What can hang from each mark:
K_104: K_597
K_938: K_597
K_355: K_115 K_938
K_740: K_115
K_639: K_115
K_115: K_355 K_639 K_740
K_597: K_104 K_639 K_938

Every row comes from one small tree of marks. Brackets hold a mark, then the marks that hang from it, in the order of their numbers. Every link used is in the known rows. Which tree was each row made from?
Known rows:
[K_355 [K_115 K_740]]: [ 2.38 -0.16 -0.51  0.91 -0.06  1.24 -1.09  1.58  0.86 -1.78  1.73  0.17
  3.80  2.11  1.55]
[K_115 K_740]: [ 1.33  0.74  1.18  0.99 -0.77 -0.32 -1.49  1.05 -0.16  0.08  1.65  0.31
  2.76  1.22  1.57]
[K_104 [K_597 [K_639 K_115] K_938]]: [ 1.15  3.51  0.28  2.40 -0.19 -0.81 -1.97 -0.13  2.00  0.67  1.29  1.43
  2.42 -2.42  1.56]
[K_740 [K_115 [K_355 K_938] K_639]]: [ 4.07 -0.03 -1.39  0.29 -2.37 -2.58 -3.27  1.45  2.37  0.24  2.98 -0.38
  5.73  0.26  4.71]
[K_639 [K_115 K_740]]: [ 1.48  0.78  1.12  1.40 -1.37 -0.11 -1.49 -0.20 -1.29 -1.49  3.00  0.21
  3.07  1.74  0.82]
[K_597 K_104 K_639]: [ 2.35  0.83  0.54  1.75 -1.78 -2.06 -3.33 -0.75  3.14 -0.44  0.15  2.28
  3.95 -1.36  3.42]
[K_740 [K_115 K_355 K_639]]: [ 2.83  0.17 -0.47  0.66 -2.32 -1.67 -3.95 -0.35  0.59 -0.48  1.17  0.40
  5.33  1.07  4.48]
[K_355 K_115 [K_938 K_597]]: [ 2.80 -1.08 -0.02  1.22  0.35  1.39  0.58  3.12  3.43  0.96  1.32  0.39
  1.55  0.68  3.00]
[K_938 K_597]: [ 0.73  0.08  2.56  1.76 -0.31  0.61 -0.64  0.99  0.71  1.97 -0.63  1.46
  0.17  0.40  2.95]
[K_639 [K_115 [K_355 [K_938 [K_597 K_104]]] K_740]]: [ 7.06 -1.91  0.89  2.99 -2.21 -2.03  0.32  1.60  3.09 -1.53  5.35 -0.59
  3.28  1.66  2.24]
[K_639 [K_115 K_355]]: [ 1.56 -0.49  0.08 -0.52 -1.24  0.22 -1.13 -0.66 -0.64 -1.78  0.54  0.96
  3.31  1.85  4.05]
[K_104 [K_597 [K_639 K_115]]]: [ 0.66  2.36  0.29  2.26 -1.76  1.37 -2.09 -1.03  1.69 -0.19  0.95  1.52
  2.98 -0.60  0.56]
[K_938 [K_597 K_104 [K_639 [K_115 K_740]]]]: [ 4.68  0.38  2.47  5.26 -2.85 -1.45 -2.47 -1.23  2.31 -1.39  3.54  0.64
  3.45 -0.48  1.15]
[K_104 [K_597 [K_639 [K_115 K_355]] K_938]]: [ 2.39  2.21 -0.46  1.83 -0.31 -0.52 -1.66  0.07  2.40 -0.60  0.94  0.74
  3.49 -1.59  3.31]
[K_355 [K_115 K_639 K_740] [K_938 K_597]]: [ 5.16 -1.23 -0.20  3.00 -1.06  0.21 -1.18  3.54  3.59  0.91  4.69 -1.98
  5.20  0.56  1.74]
[K_597 K_104 [K_639 K_115]]: [ 2.77  0.77  0.55  2.17 -2.73 -1.95 -3.19 -2.00  2.01 -1.95  1.40  2.24
  4.16 -1.07  2.74]
[K_639 [K_115 K_355 K_740]]: [ 2.78 -0.44  0.31  0.60 -1.61 -0.04 -1.34 -0.13 -0.87 -2.62  2.71 -0.49
  4.21  2.63  2.57]

Which tree is each row?
[ 6.94 -1.06  0.61  3.54 -2.12 -1.98 -1.41  2.20  5.83 -0.55  3.77 -0.52
  4.49 -0.66  3.70]
[K_115 [K_355 [K_938 [K_597 K_104 K_639]]] K_740]
[ 3.27  0.35  2.26  3.94 -2.59 -1.21 -2.36 -1.68  2.67 -0.65  1.37  2.00
  2.67 -1.26  2.52]
[K_938 [K_597 K_104 [K_639 K_115]]]
[ 3.21  1.31 -0.36  2.74 -1.96  1.27 -2.02 -0.29  1.90 -2.04  2.54 -0.33
  4.98  1.08  0.80]
[K_104 [K_597 [K_639 [K_115 K_355 K_740]]]]
[ 5.65 -1.97  0.82  1.95 -1.86 -1.68  0.39  1.15  3.41 -0.81  3.23  0.71
  2.31  0.93  3.80]
[K_639 [K_115 [K_355 [K_938 [K_597 K_104]]]]]
[ 3.98 -0.69 -0.69  0.15 -1.48 -0.68 -0.40  1.56  0.82 -2.04  4.59 -1.13
  4.67  1.80  2.77]
[K_639 [K_115 [K_355 K_938] K_740]]
[ 6.10 -0.24  0.26  3.69 -2.62 -2.88 -2.43  0.63  5.94 -0.54  2.55  1.14
  3.34 -0.98  5.00]
[K_740 [K_115 [K_355 [K_938 [K_597 K_104 K_639]]]]]
[ 3.60 -0.20  1.71  3.49 -2.05  0.70 -2.38 -0.56  1.09 -1.86  2.55 -0.79
  4.14  0.54  3.26]
[K_938 [K_597 [K_639 [K_115 K_355 K_740]]]]
[ 4.81 -0.99 -0.87  0.31 -1.80 -1.51 -2.15  2.81  2.25  0.23  4.32 -2.29
  7.06  0.50  3.70]
[K_115 [K_355 K_938] K_639 K_740]
[ 2.70 -0.77 -0.97 -1.00 -1.28 -0.52 -0.49  1.07  1.21 -1.21  2.47  0.21
  3.71  0.99  4.18]
[K_639 [K_115 [K_355 K_938]]]
[ 3.15  1.74  0.70  2.21 -1.20 -4.12 -3.15 -1.18  2.32 -1.16  1.88  2.15
  3.64 -2.90  3.64]
[K_597 K_104 [K_639 K_115] K_938]
[ 2.87  1.72  0.56  1.81 -0.26 -4.13 -3.12  0.17  3.46  0.37  0.57  2.29
  3.37 -3.44  4.47]
[K_597 K_104 K_639 K_938]
[ 4.55 -1.27  0.92  2.12 -1.44 -0.15  0.34  1.92  1.45 -0.76  4.47 -1.32
  2.99  1.64  2.52]
[K_639 [K_115 [K_355 [K_938 K_597]] K_740]]
[ 5.52 -1.61  0.79  2.33 -1.62 -1.01 -1.45  3.33  2.91  1.45  4.19 -2.55
  5.34  0.32  3.42]
[K_115 [K_355 [K_938 K_597]] K_639 K_740]
[ 3.01  0.30  2.27  3.52 -1.63 -1.22 -2.55 -0.25  3.74  0.84  0.07  2.00
  2.16 -1.45  3.32]
[K_938 [K_597 K_104 K_639]]
[ 7.92 -2.30  0.77  3.09 -2.53 -2.89 -1.44  2.88  4.76  0.57  5.14 -1.77
  5.85  0.42  2.95]
[K_115 [K_355 [K_938 [K_597 K_104]]] K_639 K_740]
[ 3.57 -0.50 -0.72  1.50 -1.20  0.34 -2.81  1.56  1.01 -1.22  2.89 -1.07
  6.33  1.33  1.57]
[K_355 [K_115 K_639 K_740]]
[ 6.22 -2.00 -0.20  2.64 -1.58 -1.59 -1.21  2.69  5.38  0.72  3.24  0.05
  4.67 -0.29  2.67]
[K_355 [K_115 K_639] [K_938 [K_597 K_104]]]
[ 6.62 -0.66 -0.21  4.40 -1.40 -0.88 -1.38  2.36  6.23 -1.21  4.16 -0.33
  4.41 -0.78  1.95]
[K_355 [K_115 K_740] [K_938 [K_597 K_104 K_639]]]
[ 3.31 -0.72 -1.82 -0.12 -0.84 -0.27 -2.01  2.62  3.07  0.43  2.63 -0.56
  5.89 -0.12  3.28]
[K_355 [K_115 K_639] K_938]
[ 4.47  0.55 -0.25  1.54 -1.21 -4.01 -2.92 -1.02  2.77 -2.30  1.69  1.52
  4.76 -2.12  5.51]
[K_597 K_104 [K_639 [K_115 K_355]] K_938]
[ 5.36 -1.92  0.63  1.34 -1.14 -1.82  0.46  2.49  4.60  0.58  1.73  0.91
  2.03  0.55  4.33]
[K_115 [K_355 [K_938 [K_597 K_104]]]]
[ 2.84  0.19 -1.16 -0.26 -1.29 -1.50 -1.38  1.44  2.24 -0.40  1.83  0.78
  3.01  1.08  4.73]
[K_740 [K_115 [K_355 K_938]]]
